Every row comes from one small tree of marks. Brackets hold a mark, then the marks that hang from it, in the order of their numbers. Every link used is in the known rows. Which tree was each row made from?
Known rows
(K737 (K926 (K567 (K130 K299)))): [  4   4   1   1 -16  -5  -2 -12  -9  -6   1  -4   4   3   4 -14  -9   0
  -8  -3   3   4   2  -2   1   5  -7  10   6  -5  -6  -4  -7   2   1   2
  -2  -2 -11  -7  12]
(K77 (K299 K186 (K926 K567) K934)): [  5   2  12   3  -8   5   1  18  35   3  -1  -7 -14  -6  -2   2   8   2
   1   1   7  11   0  18  -5  11  -1  -4 -11   7   3   2   8   0   0   1
  -2   6  -6  -1   1]
(K77 (K299 K530)): [ -1   0  10   3 -10   0 -12   5  26  -4  -1   3  -7  -5   5  -2   4   5
  -5   0  -5  11   0  12  -1   6  -7  12   6   2   3 -11 -20   1  10  -5
  -6   7   1   5   1]
(K926 K567): [  6  -8   5   3 -38  -2   0 -13 -16  -4   9  -6   4   1   1  -8  -5   1
  -7  -3  14   6   3   1   0   8  -1  15   2  -5   3  -8 -13  -1   4   0
  -5   1   6  -3  -4]
(K20 K299): [ -6  -6  13  -2 -34  -1 -12  -2 -10  -8  20  -5   6  -3  23 -22   5   1
   1  -2   1  -3   1  -8   4   8  -2   4  21  -6   9  -6 -20  -3  13 -10
 -13  -2   6   4   7]
(K130 K299 K478 K737): [ -7 -20 -14   0 -52   3 -12 -14 -11 -15   4   4  17  -4  -4  27 -17 -12
  -7  -2   2 -13  -4   3   8  -1  -7   7   6  -6   6 -30  15   9   4  11
  28 -13  18 -10   1]
(K737 (K926 (K567 K130 K696))): [  7   8   9  -1   2  -7   4 -17 -12   2   0  -5   6   6   6 -17  -7   0
  -5  -3  -5   2   2  -5   0  -1  -3  11   3  -6  -2  -2 -10   1  -6   3
  -7   1 -13  -3  11]
(K299 K444): [ -7  -7  -3   0  16   2  -8  -6 -10  -2   5   7   6  -2  -2  -7   0   1
   1  -1   2   3  -1   0   2   7  -4   8   1   2  10   1 -22  -4   5  -3
   0   7   4   4  -4]
(K299 K186 K444 (K926 K567)): [  1   3 -11   0  27   3  10  14  10  10  -4   5  -7 -10   1   4   6  -1
   6   3   7   6   0  -1  -2   9   2 -11 -18   5  10  33  15  -7  -5   0
   5  11  -1  -1  -4]
(K130 K737): [ -4 -12  -5   3 -13   2 -14 -20 -12  -2  13  -5  16  -1   1  -8  -6  -2
   5  -4   0  -2   0   2   2   6   2  16   6  -7   9 -18 -14  -1   3   0
   5  -5  12  -2  -3]
(K567 K130 K696 K926): [ -5  10  11  -4  64 -11   6 -27  15   3  -4   0  10   5   7 -13  -5   4
 -13  -6 -24   3  -1 -11   6 -27   5  13   7  -5   1   4   1  -1   7  10
 -16  -3  -4  -6   9]
(K20 (K299 K934)): [ -4  -6  19   1 -36   3  -9   4  -8  -8  13  -5   2   0  14 -18   8   3
   2  -3   1  -3   0   0   2   6   0  -3  15  -3   8  -8 -15  -3   8  -9
 -12  -3   1   5   6]
(K496 (K299 K530 K932)): [  2  11   2  -2  -5  -4 -11   1  -1   1  18   6  -7   5   2  -7   5   5
   2   0  -3   7   0 -11   1   8   6   0  -3  -3  -3  -2 -16   0   6 -11
  -1  -3   1   9  -3]
(K130 (K299 K20 K934)): [ -5  -9  -2   8 -15   4   4   6  -3  -9  -7  -6   6   0 -20  12  -2  -4
  -5   0   6  -2  -2   9   4   0  -7  -1   3   3  -6 -14   1   5   1   3
  10  -2   2  -2   2]
(K926 (K567 (K130 (K299 K186) K478 K737))): [ 13 -10   2   0 -46   2   2 -14  -1 -11  -7  -2   5  -1   3  13 -14  -4
  -9  -7  10   0   1   0   3  -2   1   5  -2  -3  -2   0  19   2   4   9
   8 -11  12 -12  -2]
(K496 (K299 (K130 K478) K186 K444 K931)): [  3   5   0  -5  21  -1  -5  13   7   5  22   3 -16  -6  -3   9   6   2
  11  -1   5   2  -3 -15   5   6   6  -8 -12   5  -1  19  -4  -4   6  -2
   3  -5  -5  -2 -10]
(K496 (K299 K20 K444 K530 K931)): [  5   5  -1  -3  25  -4   0  11   6   6  -7   7 -11   1   0   2   6   6
   4   2  -7   3   0 -13   4   3   4  -1 -16   8  -9  15 -11  -1   5  -9
  -2   3  -1   9  -4]
(K696 (K737 K926)): [ -4  -5  14   1   8  -2  -6 -12 -17   7  17  -8  14  -2  -3 -20   5   1
  -2   2  -1 -12   2  13  -5   0  -5  10   7  -7   4  -7 -22   0 -14  -4
  -5  11  -4   1   2]
(K77 (K299 K20 K530 (K926 K567) K934)): [  5   3   7   6  -5   2   8  23  33   3 -27  -2 -15  -1  -5  10   7   7
  -5   4  -5   9   2  18  -5   2  -4  -6 -11  11  -5   2   2   4  -3   0
  -6  10  -3   5  -2]
(K130 (K299 K186 K934) K478 (K737 K696)): [-11 -18  -4   3 -51  10  -4  -3  -3  -9 -10  11  10  -2  -7  38  -8 -10
   4  -3   5 -18  -5  11  -2   0   3 -12  -8   2   3 -20  43   6 -10  10
  32 -10   4 -14   3]
(K932 (K299 K20 (K130 K478) K931 K934)): [ -2   2  -5   4   5   3  10  19  -7  -4  -6  -6 -15   7 -18  10   0   3
   4   6   2  -9  -1  -4   0 -14   4 -20   6   7 -11  -2  14   2   2   1
  -1  -4  -2  -3   1]
(K567 (K130 (K478 K926)) (K696 K737)): [  5  -1  18  -8  36  -4   5 -22  -3   7   1  -4  12   2   1   6  -1  -6
  -9  -3 -12 -11   0   0   2 -22  -1  11   5  -8   3  -2   5   3 -13   5
  -8  -1   4   2  -3]
(K77 (K299 K20 K931 K932 K934)): [ 10   8  -1  -1  10   6  12  22  19   2 -18  -1 -15   5  -9   3   7   0
  14   6   4  10  -1  13  -5   5  -2  -8  -6  15 -15  -5   5   6   6   1
  -3  -1 -10   9  -3]
(K77 (K299 K130 K186 K444 K931 K932)): [ 10  14 -13  -2  35   7   8  30  31   6  -5   6 -20  -9  -1   6   9   0
  22   4   7  16  -2   6  -6   8   0 -15  -5  15  -8  21   5  -4   7   2
   1   1 -11   5 -10]
(K130 K478 (K737 K696 K926)): [-16 -11  -1  -3 -33   0 -12 -21 -25  -3   3  12  15   5   8   7 -11  -5
   4   0  -5 -20  -1  -2  -2   2  -1   6   3  -4   8 -25  11   5  -8   6
  14  -3  -3  -9   7]
(K932 (K299 K20 K186)): [ -2   0   9   2   6   1   4   5  -6   0   3  -6   1   1  -8   0   3   0
   5   5   8  -7   0  -8  -1  -1   9 -11   7   6  -1   8  20  -2   3  -6
   0   3   7   0  12]
(K130 (K299 K20 K932) (K478 K926)): [ -7  -2 -23  -7 -18   1   7   5 -17  -3  -7   8   2   2 -13  29  -6 -16
  -6   7  15  -6  -3  -4   6  -1 -10  -3   7   3  -9 -16  29  10   3   5
  16 -10   6   4  -4]
(K932 K299): [ -7  -3   0   2 -12  -1 -11  -5 -12  -8  16  -6   5   4   0 -14  -3   1
  -6   2   4  -4  -1  -5   0   1   4   2  17  -3   4 -13  -2  -1   8  -8
  -2   1   9  -1  13]
(K77 (K299 K20)): [  0  -5  16   0  -4   1  -4   4  16  -1  -1  -7   1  -2  -1  -1   2   1
  -1   2   4   6   1   9  -1   9  -7  12   6   9   0 -11 -13   3   9   1
  -7   6   3   4   1]
(K696 (K737 (K926 (K567 (K130 K299 K478))))): [  4  -6  13   0 -16  -2  -2 -13 -14  -1   4  -7  13   0  -1  -5  -3  -2
 -10   0   3 -12   2  13  -4  -5  -6   6   3  -6  -1  -5  -5   3 -13   3
   0   6   1  -5   2]
(K926 (K567 K696)): [ 10  -3   7   1 -19  -4   9 -17 -15   2   6  -7   9   3   3  -6  -4  -2
  -4  -3   4   3   2  -1   0  -1   2  16  -1  -6   4  -8  -9   0  -5   4
  -6   3   4  -1  -1]
(K20 (K299 K444 K934)): [ -3  -7  16  -1 -24   6  -8   8  -6  -7   3   2   3  -2  15 -15   8   3
   5  -3   1  -2   0   0   1   7  -1  -8   8   2  10   2 -15  -4   7  -8
  -9   0   3   9   4]
(K20 (K299 K926)): [-12  -1   2  -2 -16  -2 -10   8  -3  -5  17  -7   3  -5  25 -23   6   0
  -1   2  -4  -3   1  -9   4   6  -4  -1  18  -7  10   0 -14  -3   9  -9
 -12   2   2   4   8]
(K926 (K567 (K130 K478))): [  9  -8  12  -1 -37  -1   0 -17 -10 -10   2  -2   0   4   3   2 -10   1
  -9  -6   8   3   3  -3   2  -2  -1  11   2  -5   0  -2  -1   2   9   5
  -4  -6   6  -8  -4]
(K696 (K737 (K926 (K567 (K130 (K299 K530)))))): [  5  -3  11   3  -7  -3   0  -9  -8   2  -1  -6  11  -2  -1  -9   1   2
 -11   0  -1  -9   3  14  -5  -6  -4   4   3  -6  -4   1  -9   1 -15  -1
  -2   8  -1  -3   2]
(K932 (K299 K130 K186 K934)): [ -2   3   7   8   4   5  -2  14   3  -2  15  -8 -10   1 -15   0   6   5
   5   1   8  -1  -1   1  -5  -4   9 -20   8   2   1   4  10  -6   0  -4
  -1  -2  -1  -4   4]

Which tree is each row?
[  6   9  -9  -3  34   8  10  11  -4   9   0  18  -4  -3  -7   4   8  -3
  24   4  10   6  -2  -4  -5  10   6 -18 -10   9   4  27  14  -6   1  -4
   9   4  -3  10  -8]
(K299 K186 K444 K932)
[ -6  -7  -5   2 -29  -1  -8 -19 -18   1  -3   1  18   4  12 -12  -8  -1
   5  -2   1  -9   1   2  -7   9   4  10   1  -4   1 -15   1   0 -13   3
   5   0  -4  -8   9]
(K130 (K737 K696 (K926 K567)))
[ 11  -4   5   2 -31   0   3  -9   3  -9  -3  -6   2  -1   2   1  -8  -1
 -11  -6  12   8   2   0   2   1   0   7   0  -3  -5   5   7  -1   7   5
   0  -6   5  -9   0]
(K926 (K567 (K130 (K299 K186))))
[ -2  -2 -10   3  10   6   7  14   2   3 -13   2  -6   1  -8   0   3   4
  -1   1   2   6   0  11  -4   4  -1 -10 -18   4   7  10  -3  -3  -8   1
   2   8  -3   2  -6]
(K299 K444 (K926 K567) K934)
[ 15  -6  11  -3 -23  -2   9 -24  -9  -3  -6  -4  11   5   6   7 -13  -3
  -6  -7  -3  -2   2  -4   2 -10   4  11  -3  -5   2  -4   9   2  -4  10
   0  -6  10  -6  -2]
(K926 (K567 (K130 K478 K737) K696))
[ -6  -6   7  -4  -7  -1 -12 -22  -7  -8  -4   7   8   6   8   1 -12  -1
  -2  -5  -9 -11   1  -6   1  -6   0   5   7  -4   1  -9   7   3   3   6
   4  -9  -3 -11   5]
(K567 (K130 K478 (K737 K696 K926)))
[-14  -4 -21   3 -16  -1   1   6  -4   3   5  -5  -1  -2   2  13  -6   0
  -2   3   0  -7   1  -3  -3  -4   0  -7   2  -6   6   1   7   0  -9  13
   4  -1   1 -16 -12]
(K299 (K130 K478 (K737 K696)) (K926 K567))
[ 15  -5  20  -3 -15  -2  12 -21  -9  -1  -4  -6  10   4   3   4  -7  -2
 -11  -5  -1  -6   3   2  -1 -13   2   9  -3  -6   1   0   4   2  -9   8
  -6   1   7  -5  -4]
(K926 (K567 (K130 K478) (K696 K737)))
[  0  21 -22  -3  24  -6  -2  17  10   6   8   5 -20   3   6  -8   8   3
   6   6 -10   8  -1 -14   2   4   5  -7 -10  -3 -10   7  -6   1   4 -13
   0  -1  -9   8  -3]
(K496 (K299 K530 K926 K931 K932))
[-10   6 -27   6  -1   5   4  16   2  -5  -1  -1  -1   0 -13   6   0  -6
  -2   4   2   4  -3   8   0   3  -6 -11   2  -3  -5 -11   8   5  -1   2
  14  -3  -4   1   1]
(K130 (K299 K926 K932 K934))
[  6  -5  17   0  -3  -2  -2 -14 -13   4   8 -10  13   0   0 -17   1   3
  -6   0   2  -9   3  12  -6  -3  -3   9   4  -7   0   0 -15  -1 -14  -1
  -7   8  -2  -2   1]
(K696 (K737 (K926 (K567 K130))))
[ -7 -15 -11  -8 -23   0 -15 -22 -18   0  12   4  10  -1  -1  12  -8 -10
  -1  -1   7  -8  -1  -2   5   3  -2  17   6  -7   9 -26   6   4   0   2
  10 -11  16   1  -7]
(K130 (K478 K926) K737)
[  9  10 -12   2  62   2  26  27  16  14 -37  21 -23  -9 -11  21  13   5
  22   6  -8   2  -1  -4   2  -5   4 -19 -23  17 -12  47  20  -5  -2  -6
   5  10  -9  10  -9]
(K299 K20 K186 K444 K530 K931)
[ -3   9  -9  -3  43  -2   4  -5  24  -6 -14  11   2  -1   2   0  -5   1
  -9  -3  -5   8  -2  -6   4 -15   2  -6   2   4  -8  20  23  -3  18   9
   1  -9  -1  -8   6]
(K567 (K130 (K299 K186 K444 K932)) K926)
[ -4  -5   1   3  -2   6  -7   4  -7  -7   0   1   0   5  -7  -7   0   3
  -2   0   4  -3  -1   3  -4  -1   5 -10   4   5   4  -6   1  -3   2  -6
   2   3   6   3  10]
(K932 (K299 K444 K934))
[ 6  2  4 -2  1  9 -3 15 18 -1 -9  8 -6  1 -4  1  5  1  8  1  6 12 -2 17
 -8 11 -2 -7 -5 13  1 -6 -6  1  5  0  1  3 -2 10 -3]
(K77 (K299 K444 K932 K934))
[ -3  11  -9  -1   0   5   3  29   5   0 -16  14 -11  -1  16  -8  14   5
  10   4 -12   1   0  -2  -3   1   1 -29   1   3   3  18   2  -4   1 -11
  -4   4  -3  16   2]
(K20 (K299 K444 K530 K926 K932 K934))
[  3  23 -10   9  32   3  13  25  10  11   3  12 -24  -7 -15  14  14   7
  21   5  -3  10   0  -4  -4  -5   6 -28   1   0  -5  30   7  -7   0  -4
   1   0 -10   4 -18]
(K299 K130 K186 K530 K932)
[ -7  10 -14   4  56   1   6  23  22  12 -14  19 -17 -13  -2  10  14   5
   8   5 -15   5  -1  -1   0   1   0 -18 -17   4   9  39  10  -8  -4  -9
   7  16  -5   6  -5]
(K299 K186 K444 K530 K926)
[ -2   5   5  -4  58  -9   4 -32  16   4  -8  -2  18   5  10 -10  -9   2
  -8  -8 -26  -1  -1  -9   5 -27   9  14   4  -5   1   1   7  -1   3  13
  -9  -7   4  -8   9]
(K567 (K130 K737) K696 K926)
[ -1   1 -16  10   0   2  12  18   7  -6 -27   3 -11  -2 -18  20   2  -1
  -1   2  -5   1  -2   9   5  -8  -6  -7  -5   4 -17  -4   8   5   1  -1
  10  -2  -5   1   0]
(K130 (K299 K20 K530 K931 K934))
[  5   6 -36   3 -10   5   4   6  -5  -4 -16   0   4   2  -8   4  -8  -9
  13   1  -1  -1  -4   9  -1   2   0 -10  -4   0 -16 -17  19   6  -6   4
  25 -14  -8  -1   8]
(K130 (K299 K931 K932 K934) (K737 K926))
[ -4   2 -24  -4  18   0  -2  13  -6  -3   4   2 -12  -1  -2   3  -2  -1
   0   5   6  -2  -3 -10   1  -7   2 -11  10   4  -6   4   8  -4   6  -2
   0  -3   3   0   1]
(K932 (K299 (K130 (K478 K926)) K444 K931))
[ 16  -3  18   0  -5  -3  11 -20  -6   2  -4 -11  12   3   4  -6  -4   0
  -9  -5  -1  -1   3   3  -2 -11   4  11  -1  -6  -1   4  -3   0  -9   6
 -10   2   6  -3  -3]
(K926 (K567 K130 (K696 K737)))
[-11   4   0   1 -13  -3  -8  13   5  -3   4   1  -5  -6  25 -16  10   5
  -2   2 -14  -2   1  -8   4   2  -3  -6  15  -7   7   6 -13  -3   8 -12
 -11   5   2   7   7]
(K20 (K299 K530 K926))
[ -2  -1  11   2   8   1 -15   7   3   1  22  -4  -5   1  -9  -4   5   8
   2  -5   4   5  -1  -4   0   7   5  -4  -8   3   4   2 -29  -5   1  -3
  -3  -3  -1   1 -10]
(K496 (K299 K130 K444 K934))
[  2   0  -8  -5   1  -6   1 -15 -12  10   9  -8   5  -1   3  -9   1  -7
  -8  -1  15   9   1  -2   1   6  -1  23   4  -6  -1 -10  -5  -2  -7  -4
 -11  -2   3   8  -3]
(K478 (K926 (K567 K696)))
[  4   5   5  -4   1   4  -8   5  -5   1  14   5  -2   8  -5  -7   5   3
   8  -2   6   5  -1  -4  -3  11   8  -8 -13   5   0  -1 -12  -1   2  -7
   2  -3  -1  10  -4]
(K496 (K299 K444 K932 K934))
[ -5   6   2   1  16  -1 -11  14  15   4   3   6 -11   1  -2  -2   9   9
  -4  -1 -11   5  -1  -2   1   5   3  -8 -18   2   4   7 -16  -3  -3 -10
   1   5  -2   8  -2]
(K496 (K299 K444 K530 K926 K934))
[ -1   2  15   0   0  -6  -8  -1   0   3   8  -1  -3   3  -3  -2   5   7
  -3   0  -5   0   2 -11   4   4   4   5  -5   2  -3   0 -18   1   5 -10
  -5   2   4   6  -2]
(K496 (K299 K20 K530))
[  2  -5  21   3  -6   5  -2   9  19  -1  -8  -6  -4   1 -10   3   5   3
   1   0   5   6   1  16  -3   7  -5   5  -1  11  -1 -13 -10   4   4   1
  -6   4  -1   4   0]
(K77 (K299 K20 K934))
[  4   6   6   0  -6  -7   4 -15 -19   4   7  -5   8   4   4 -17  -5  -1
  -2  -1  -2   1   1  -2  -1   5  -4  13   2  -6   1  -8 -13   1  -9   1
  -5   5 -13  -1  11]
(K737 (K926 (K567 K696)))
[  9   3  -9  -1  58   4  23  18   5  13 -21   9 -12  -6 -12  12   9  -1
  24   5   5   0  -1  -6   2   2   3 -12 -18  17  -8  37  17  -4   1  -2
   4   6  -8   5  -7]
(K299 K20 K186 K444 K931)
[-16 -15 -11  -8 -30   0 -15 -21 -21   1   3  11  13   1   7  12  -7 -10
   0  -1   7 -15  -1  -2  -2   4   1  14   5  -4   7 -26  17   3  -7   2
   9  -8   8  -4  -3]
(K130 (K478 K926) (K737 K696))
[  6   6  11  -3  -3  -7   5 -17 -14   0   1  -2   5   6   5  -9  -9  -1
  -5  -2  -5  -1   1  -6   1  -3  -4  10   2  -6   0  -5  -3   3  -5   5
  -4   0 -12  -4  11]
(K737 (K926 (K567 (K130 K478) K696)))
[ -2   5  -8   1  17  -5   7  -4   4   3   1 -10   2   1   6  -8  -3  -1
  -8   1  -8   4   2  -5   2  -5  -2   6  -1  -8   3   5  -1   0  -3   3
  -7   4  -2  -4   1]
(K299 (K926 (K567 K130 K696)))
[ -7   2 -10   3  10  -4  10   8  -3   8  11 -11  -3  -4  -5  11   0   0
  -7   5  -4  -6   1  -1   0 -13  -5  -6   2  -9   7   5  -4   1 -12  12
  -4   6  -1 -10 -14]
(K299 (K130 K478) (K926 (K567 (K696 K737))))
[-12  -9 -11  -1 -14   1  -9 -10   6 -12 -10   4   9   1   7  15 -14  -6
 -10  -3  -9 -10  -1  -3   4  -9  -3   0   6  -5  -2  -8  21   5   4  10
  13 -10   5 -15   4]
(K567 (K130 (K299 K926) K478 (K737 K696)))
[ -3   6  12   4   9  -6  -7   8   4   5  12  -5  -8   1  -8   2   6  10
  -1   0  -4   2   2 -12   3   0   4  -2  -1   1  -4   7 -24  -2   3  -5
  -8   0   2   2  -9]
(K496 (K299 K20 K130 K530))
[  8   0  -8  -7   5  -5   0 -20  -4   8   1  -9   6   0   5  -8  -3  -7
  -8  -4  11   8   2  -4   1   1   2  22   4  -6  -4  -5   3  -2  -6  -1
 -10  -7   7   5  -3]
(K478 (K926 (K567 (K130 K737) K696)))
[ -2   4 -10  -2  25  -2   5  20  28   4 -11  -8 -12  -4   3  -2   5  -1
   3   8  -3   7   0   5   1   5  -8   4  -1   9  -8  -1  -4   4   8   1
  -6   7  -7   3   2]
(K77 (K299 K20 K926 K931))
